Every row comes from one small tree of marks. Brackets hold a mark, then the marks that hang from it, in alphabetical order. Every link used is in the known rows. Which tree was each row made from?
Known rows
(bosak dela (zuvik (disiled (rarul lozipa) vilav) vakari)): [ -8.1  -7.0  -6.6 -35.9  20.0 -17.0 -23.1 -21.2  -0.4  24.4  51.3  65.4
 -32.1  17.6   6.5 -33.4  32.9 -25.6 -10.0  21.1 -12.9  41.5  -0.9 -18.4
  17.8  29.2   1.3  38.0  26.3  17.6   1.1]
(zuvik bosak (disiled dela)): [ 11.5  -9.1   4.4 -11.1  11.8   3.5   5.7 -12.3   3.9  14.3  -7.6 -21.3
 -30.3   7.1   8.6  35.1  14.5 -17.6  -2.5   9.5 -15.8  27.7  17.1  -3.1
 -15.3   2.8  -0.6 -21.5  23.5   2.8 -13.6]
(zuvik (bosak dela) (disiled (rarul lozipa) vilav) vakari): [ 15.5 -10.7  -3.3 -28.2  18.3 -18.0  10.7 -22.0  13.1  14.7  21.6  42.5
 -36.9   0.7  23.2  -9.0  12.4 -28.5 -16.4  19.5 -26.0  54.2   7.3 -14.9
 -29.0  23.0  -1.2  -2.8   7.9  -1.0  -3.0]
(bosak dela (zuvik (disiled rarul vilav) vakari)): [-10.0 -10.5  -7.6 -32.7  16.4  -9.2 -22.7 -22.0  -0.4  26.3  41.3  64.5
 -29.4  12.8   5.3 -31.1  34.2 -29.1 -13.2  15.6  -9.8  37.7   0.5 -16.9
  14.8  39.3  -2.1  40.6  31.7  19.3  -0.7]
(disiled dela rarul vilav (zuvik bosak)): [ -4.1 -17.7   3.5   4.7  -7.1 -10.3  -3.8 -36.3  -2.1  17.1 -49.2 -16.3
 -11.7  -0.2  19.6  26.6 -39.9 -25.9 -36.0   1.4  -6.1  19.8   3.9 -17.2
  -5.4  20.1  11.5   0.7  29.6   1.8  -0.9]
(bosak dela (zuvik (disiled rarul))): [-14.1  -8.7  -6.2 -31.2  17.6  -5.4 -36.8 -17.6   5.8  22.4  49.7  50.2
 -21.5  24.4  -0.9 -20.7  37.0  -9.6  -2.4  14.4  -3.7  21.8   0.2  -6.6
  27.4  21.5   1.2  26.4  30.2  24.8   0.2]
(disiled (dela bosak) rarul vilav (zuvik vakari)): [-11.0 -18.2   2.1   6.1   9.1  -7.0   5.9 -37.5  17.8  19.1 -37.6   5.0
 -16.2  -1.9  26.1   9.1 -34.1 -35.2 -29.0  10.6  -5.5  20.2   2.9 -23.1
 -18.0  26.3  16.5  13.7  34.8   2.1   8.2]
(dela (bosak (zuvik (disiled rarul vilav) vakari))): [ -8.0 -16.7  -7.2 -13.7  27.2  -4.5  -3.2 -18.7  28.6  15.7  14.7  43.4
 -25.1  -4.7  15.1 -10.5  17.3 -33.8 -13.4  21.4   1.3  24.3   3.1  -9.2
 -16.8  13.3  -1.7   5.5  24.0   5.1   2.0]
(vilav (disiled (rarul lozipa) zuvik)): [-15.3  -4.8 -11.3  -5.5  15.3 -13.5  -1.4 -15.0  18.0  12.8 -24.4 -10.6
  -8.6   8.5  -5.5 -13.0   4.7   8.6  -2.4  27.1  -3.8  -5.7   4.6 -21.7
   0.3   8.2  16.3  30.3  13.9  -1.8  11.2]
(zuvik disiled vakari): [ -2.4  -7.8  -8.9  -7.7  22.2   1.0  19.2  -0.8  12.4  18.0  -0.1  17.2
 -31.3  -0.2  -4.9 -21.1  22.9 -15.6  -0.9  24.3 -13.7  26.4  14.0 -15.7
 -17.3  20.4  -3.0  23.5  18.1   0.0  -4.0]
(zuvik (disiled (dela bosak) vilav) vakari): [  5.4 -12.1  -0.3  -7.7  19.5  -5.5  16.2 -16.7   3.3  17.2  -9.0  10.2
 -34.8  -1.1  13.4   9.7  22.8 -38.9  -3.6  15.3 -13.9  42.0  10.6 -22.3
 -29.7  25.3   1.1   1.9  30.3  -0.2  -5.4]
(zuvik (disiled (dela bosak) (rarul lozipa) vilav) vakari): [  5.6 -10.5  -2.3 -12.2  25.3 -16.0  14.3 -25.9  14.7   8.9 -12.8  24.3
 -30.5   4.2  21.2  -4.2  13.0 -29.0 -10.8  23.7 -17.5  48.5   3.2 -25.6
 -32.9  27.5   9.8  -7.1  18.5  -1.8   1.2]
(zuvik bosak (disiled dela rarul vilav) vakari): [ 14.1 -14.0  -0.6 -14.0  12.3  -1.4  20.3 -27.2   8.8  11.8 -30.2   9.8
 -31.5  -8.8  22.7   8.8   3.6 -35.5 -27.5  13.4 -22.4  48.1  10.8 -17.4
 -36.4  41.1   0.1 -10.6  20.3  -1.9 -11.2]
(vakari (zuvik bosak)): [-10.2  -9.5   2.4   5.5   8.3   0.1   7.6  -4.3  16.1  25.4   3.8 -17.8
 -22.1   6.7  -1.4   8.3 -12.8 -14.4 -14.4  14.9   0.8   4.8  13.6  -0.9
  -2.3 -17.8   4.4  14.0  10.2   1.9 -15.3]
(vilav (disiled dela (rarul lozipa) (zuvik bosak))): [ -5.0  -3.6   0.2 -10.3  11.6  -6.1  -0.3 -25.4  15.5  14.2 -27.9 -34.8
 -15.4  11.9   8.2  17.1  -1.7  -1.8  -5.6  20.2 -14.0   0.6  10.2 -16.7
  -2.7   7.9  20.0  12.8  21.4   0.8   4.4]
(tupitu (vakari (zuvik bosak (disiled dela rarul)))): [-12.3  -4.1  -2.4 -16.9  12.9   6.9 -20.4 -17.4   7.2  17.2 -34.6  -0.7
 -20.1   7.6  -3.5   6.3  -2.2 -35.4   1.7  24.3  -4.3   9.7  14.7  -9.0
 -17.6  18.1  13.6  27.5  13.4   9.8  -9.6]
(dela (bosak (zuvik (disiled (rarul lozipa)) vakari))): [ -7.7 -10.5  -4.8 -18.2  35.3  -5.1  -2.7 -15.4  38.3  14.8  31.4  40.0
 -27.9   4.8  14.4 -15.3  16.0 -21.8  -4.2  30.0  -4.0  20.9   5.5  -5.1
 -10.9  -2.7   3.6   4.2  17.9   4.4   3.7]
(vakari zuvik): [-20.8  -8.3  -2.0   9.5   8.7  -4.2   1.3  -1.5   9.0  25.2   0.9 -10.7
 -17.1  14.2 -11.2  -9.0  -5.8  -7.5  -7.5  16.9   5.8   1.9   8.9  -9.8
   8.4  -8.6   7.9  31.3  12.9   5.6 -10.1]
(zuvik vakari): [-10.7 -10.3  -2.2   4.4  16.2  -1.4  13.8  -0.6  19.0  18.0   1.4  -0.4
 -25.9  -0.9   0.0 -22.8  -7.5  -8.3   2.5  13.5  -8.3  14.2  14.3 -11.6
 -13.2  14.5   0.1  36.4   9.5  -4.6  -2.5]
(vakari (zuvik bosak (disiled dela (rarul lozipa) vilav))): [  1.0  -7.7   0.6  -7.9   9.0 -12.9   7.4 -22.3   0.8  19.0 -14.1  -0.8
 -24.9  12.3   8.2  14.6   1.8 -25.2 -28.4  22.8  -8.8  33.6   4.8 -15.8
  -8.2   2.6  11.6  -8.2  16.2   4.9 -15.2]
(rarul (disiled vilav) lozipa): [ -1.8  -1.9  -4.6  -5.7  16.8 -37.5  -1.9  -2.6 -14.6   7.2  -5.3  14.0
 -18.4  22.7  -4.3  -9.6  12.7   2.9   6.7  28.7  -3.3  35.3  -1.2 -26.6
 -12.1   5.8   5.4  31.1   5.7  -7.2   6.8]

Which tree is each row?
[ -9.6  -9.0 -11.9 -21.3  19.4 -13.8  -4.4 -16.5   4.0  17.1  10.6  49.2
 -27.1   2.6   0.5 -34.5  20.1 -24.5 -20.3  28.3  -6.8  36.1   0.2 -20.6
   5.3  27.1  -0.3  30.9  20.4   4.9  -1.8] -> (bosak (zuvik (disiled (rarul lozipa) vilav) vakari))
[ 12.9  -6.7   4.3 -14.5  19.1  10.8  23.1 -13.7  14.6  19.5  -4.6 -10.7
 -40.4  -0.1  13.0  16.4  11.7 -29.7  -5.2  17.3 -26.1  34.4  21.8  -6.8
 -24.8  16.3  -1.1  -3.5  24.8   0.2 -14.3] -> (zuvik bosak (disiled dela) vakari)
[  0.4 -10.8   5.4  -2.2   3.8 -16.8  10.7 -35.8   6.5  18.0 -30.9  -6.2
 -24.2   1.5  24.2   9.5 -44.2 -28.3 -33.9  15.4 -19.7  31.7   5.1 -22.7
 -10.4  14.0  16.8  12.2  22.0  -4.3   2.7] -> (disiled dela (rarul lozipa) vilav (zuvik bosak vakari))
[ -4.0  -2.2   0.3 -12.4  16.6  -1.4  10.3 -26.4  21.4  16.9 -26.1 -28.1
 -21.4   7.3  11.3   5.2  -3.6  -9.7  -6.4  25.1 -20.4   5.2  12.8 -19.6
  -8.9  16.1  20.3  24.6  22.5  -0.1   4.4] -> (vilav (disiled dela (rarul lozipa) (zuvik bosak vakari)))
[ -7.5 -12.9   3.9   1.1  13.9 -20.0   6.3 -35.8  17.2  16.8 -22.5   6.6
 -20.4   5.6  27.0   5.1 -34.8 -30.8 -23.3  18.9 -11.3  26.7   0.4 -25.5
 -15.3   9.1  21.7   9.6  26.1  -2.0  11.1] -> (disiled (dela bosak) (rarul lozipa) vilav (zuvik vakari))
[ -9.3  -3.8   5.0 -10.7  24.8  -2.9 -14.2 -13.6   6.1  14.4   3.4   0.9
 -17.9  28.8   5.0  12.5  20.9  -9.4  11.0  22.5  -0.7  15.4   5.4 -11.4
  -2.9  13.1   8.6  24.5  34.1  13.1   1.9] -> (rarul (disiled (dela (bosak zuvik))))
[-12.5  -8.5  -1.0 -14.1  24.2   4.4  -6.4 -25.7  30.5  12.3 -11.5 -10.5
 -16.5   6.8  13.3   0.3  24.2 -13.2   4.0  16.3  -5.6   4.2   8.2 -16.1
 -13.5  33.1  13.2  20.3  26.2   7.8   2.2] -> (vilav (disiled (dela (bosak (zuvik vakari))) rarul))
[-10.2  -6.7  -3.8 -16.1   8.1  -1.0 -19.9 -19.7  -2.3  16.8 -42.0   4.5
 -19.9   3.2  -1.6   8.8  -2.0 -43.7  -3.7  20.6  -2.0  17.9  12.4 -14.8
 -21.2  23.9  10.9  26.8  14.1   7.1 -10.2] -> (tupitu (vakari (zuvik bosak (disiled dela rarul vilav))))
[  2.7  -9.4  -2.4  -6.8  11.1  -7.0  15.6 -13.8 -10.7  18.8 -17.5   6.1
 -33.9   1.4   2.8  -0.5  23.1 -31.9  -6.9  13.5 -15.9  44.1  11.1 -27.3
 -18.9  37.0   0.4  17.8  29.3  -0.2  -8.4] -> (zuvik (disiled dela vilav) vakari)
[ -1.4 -12.9  -1.4  -9.7   7.0 -23.6   3.0 -28.3  11.8  21.2   2.1  27.3
 -24.5  -0.1  21.7 -10.3 -36.4 -24.2 -30.2  17.2 -16.8  30.0   2.9 -18.3
  -7.6   7.0   9.1  21.3  13.0  -2.9   7.9] -> (disiled (rarul lozipa) vilav (zuvik (bosak dela) vakari))
[-12.6  -4.3  -5.0 -24.2  14.9   2.9 -27.1 -14.7  10.6  19.7  -8.9  19.8
 -21.2  10.0  -3.6  -4.1   3.7 -33.5   6.3  23.5  -3.7   9.7  13.9  -6.6
 -14.9  14.8   9.9  33.3  10.1  13.2  -6.3] -> (tupitu (vakari (zuvik (bosak dela) (disiled rarul))))
[-18.0  -3.7 -11.1 -14.7  13.5 -15.0 -22.7 -11.7  -2.8  14.2 -30.0  23.1
 -17.4   8.7 -11.8 -17.8   3.1 -32.4   3.5  30.8   2.3  17.1   6.3 -21.6
 -14.0  16.6  13.6  41.6   4.6   3.6  -1.8] -> (tupitu (vakari (zuvik (disiled (rarul lozipa) vilav))))
[-13.0  -8.3  -1.9  -5.0  20.3   6.3   6.8 -28.0  32.2  17.5 -30.1 -19.2
 -14.9   4.6  12.2   4.5   5.0 -14.6  -3.0  21.0  -9.3  -4.3  11.0 -20.3
 -16.0  25.5  19.4  25.6  33.1   5.2   8.9] -> (vilav (disiled (dela bosak) rarul (zuvik vakari)))
[ -9.6 -15.4   6.7   3.3  18.1  -3.0  -8.9 -24.9  33.9   6.1 -15.5 -12.6
 -10.5  13.4  22.8  14.5 -15.7  -5.0  -1.2   3.7  -1.4  11.6   4.1  -6.7
 -18.6  14.9  15.1 -13.4  16.6   5.1   3.1] -> (disiled (dela bosak) rarul)
[-17.3  -6.7   1.9 -23.2  17.3  -1.4 -26.2  -9.9   8.4  31.7  64.1  33.8
 -31.1  18.7   1.0 -26.1  17.6 -17.8   6.1  10.0  -8.5  16.9   8.8  -5.4
  27.3  14.8  -0.5  56.8  28.7  18.6  -1.9] -> (bosak dela (zuvik vakari))
[ 14.9 -13.1   2.7  -9.0   4.5  -8.3   7.0 -17.3 -11.1  13.7 -19.5 -13.6
 -29.9  -0.8  11.3  38.5  15.0 -30.4 -11.8   4.1 -12.7  41.3  12.4 -12.0
 -21.3  12.0  -4.4 -22.2  24.2  -1.6 -14.4] -> (zuvik bosak (disiled dela vilav))
[ -4.8  -5.0   5.6  -3.1  23.7  -5.1  -4.3 -11.2   9.1  10.9  -8.5  -8.9
 -17.5  27.5   7.0  16.7  15.2  -4.4  13.9  20.1  -2.7  16.1   7.6 -12.8
 -16.8  11.5   9.7  16.3  27.2   7.1   3.5] -> (rarul (disiled (dela bosak)))
[ -9.7  -7.5  -1.8   0.6   5.3  -8.6   2.3 -12.3 -15.3  25.3 -13.7  -5.2
 -23.3  16.1  -8.9   8.8  17.5 -25.1 -15.2  17.5  -0.3  25.7   6.3 -22.0
   4.0   8.8   8.4  16.4  28.6   9.5 -15.5] -> (vakari (zuvik (disiled dela vilav)))
[ -7.9  -9.9  -0.1  -0.3  12.1  -7.6   3.0 -15.1  -3.6  24.7  -6.1  -1.5
 -24.6  14.0  -0.5  17.5  18.1 -31.5 -13.1  18.2   1.7  24.6   6.1 -18.5
  -5.2   0.1   9.1   3.3  28.8   8.8 -13.1] -> (vakari (zuvik (disiled (dela bosak) vilav)))
[ -8.6 -17.6   1.4   6.4  -2.1 -19.1 -10.3 -27.1  -4.1   6.9 -42.0  -8.4
  -8.5   7.6  13.6   7.0 -16.8 -10.8 -16.7  -4.6  -0.4  30.0  -1.8 -23.9
 -11.6  40.1   9.4   3.3  16.4   0.1  -1.0] -> (disiled dela rarul vilav)
[  3.9   1.2   5.2 -10.3  14.5 -22.2  11.7 -19.0 -14.3  19.5 -15.1  -2.6
 -30.4  21.2   8.3  11.1  -9.1 -20.2  -8.4  33.3 -20.0  35.8   7.9 -26.6
  -8.4   3.1  13.8  36.7  26.9  -3.0   4.7] -> (rarul (disiled dela vilav (zuvik bosak vakari)) lozipa)
[-10.9  -5.1  -0.5  -7.0  20.1  -8.2  -4.2 -26.7  25.5  12.7 -20.3 -25.3
 -12.4  15.2  10.4  14.9   6.4  -3.6   3.0  22.7  -6.8  -3.1   5.8 -19.1
  -6.7   3.3  24.0  10.7  25.2   3.4  11.0] -> (vilav (disiled (dela bosak) (rarul lozipa) zuvik))
[-15.8  -6.0   3.0   3.2   9.2 -13.3  -8.9 -26.0  12.8  15.7 -21.7 -16.5
 -11.5  22.9   7.0   1.6 -35.1   2.8 -13.9  18.6 -10.0   7.8   2.7 -16.9
  16.0   1.3  25.2  16.9  23.2   6.0  10.0] -> (disiled dela (rarul lozipa) zuvik)
[ -0.8  -6.6  -2.0 -11.4  10.3 -11.7   4.8 -14.9  -8.5  24.6  -5.0  21.2
 -24.7  10.0   4.3  -1.3   1.2 -24.4 -13.3  23.4 -10.5  25.3   8.3 -19.9
 -12.4  18.9   0.8  48.0  30.6   3.8   4.9] -> (rarul (disiled vilav (zuvik (bosak dela) vakari)))
[-16.0 -14.7   4.6   6.5  13.8   1.3  -8.1 -31.0  30.1  16.4 -25.7 -13.1
  -8.5  13.1  18.9  17.9 -32.6 -11.3 -14.4  11.8  -0.9  -1.0   4.6  -8.3
  -2.9   3.3  21.1   0.1  33.5   8.9  10.0] -> (disiled (dela bosak) rarul zuvik)
[ -9.5 -10.0  -5.2 -28.5  10.3 -14.3 -34.3 -13.7 -16.5  27.5  50.6  45.5
 -27.7  19.0  -3.9  -7.5  44.8 -24.5  -0.6   8.1  -2.0  32.0   1.3 -12.2
  26.9  16.4  -4.9  30.7  35.2  20.7  -3.9] -> (bosak dela (zuvik (disiled vilav)))
[ -9.7  -6.8   5.3   0.4  13.1 -17.4  -9.8 -19.8  16.0   5.2 -13.2 -16.5
 -13.1  24.4  11.2  -1.7 -19.8  10.3  -0.4  11.1 -10.1  20.0   1.7 -14.7
   0.6  13.4  19.6   1.4   6.7   1.7   3.3] -> (disiled dela (rarul lozipa))
[ -3.8  -2.4   5.0  -4.2  11.7   0.9   0.4 -15.1  -3.8  20.3 -22.8 -20.1
 -18.5  23.9   1.2  22.7  -5.4  -8.5  -4.0  23.4  -9.4  10.2  11.9 -12.1
  -1.1   6.9  10.3  29.7  36.3   8.8   1.6] -> (rarul (disiled dela (zuvik bosak)))
[-12.8 -12.7  -9.2   2.8   7.3 -26.5   9.5 -22.3   7.8  16.6 -26.5  24.3
 -16.6  -1.9   7.8 -28.3 -36.9 -15.5 -30.5  24.1  -7.3  23.6  -1.1 -28.4
  -6.0  15.3  12.2  35.8  12.4  -7.4  12.2] -> (disiled (rarul lozipa) vilav (zuvik vakari))
[-11.3  -9.6   9.1  -4.8  21.2   4.2  -8.7 -16.8  20.9  20.8  18.5  -9.5
 -27.5  12.6  14.4  13.9   2.2 -24.5   7.4   8.6  -4.7  13.4  11.5  -4.2
  -0.2   3.0   8.2  12.7  31.6   9.0  -2.9] -> (disiled (dela (bosak (zuvik vakari))))
[-10.0 -12.3  -2.6  -0.2  12.6  -8.2   2.7 -22.6   6.8  19.5 -18.2   9.1
 -18.2  13.2   4.9   7.8  10.4 -27.0 -22.6  19.4   1.7  25.1   1.7 -19.4
  -9.9  12.7  12.3  -0.9  25.1  11.1  -9.6] -> (vakari (zuvik (disiled (dela bosak) rarul vilav)))
[-18.8  -4.9  -4.2 -14.0  20.6   3.8 -25.1 -17.2  13.6  16.6 -28.5   9.1
 -17.2  12.3  -3.5   1.1   4.3 -35.7  10.4  26.9   2.1   6.0  11.5 -12.3
 -18.9  15.9  17.1  29.0  16.9  12.2  -3.5] -> (tupitu (vakari (zuvik (disiled (dela bosak) rarul))))
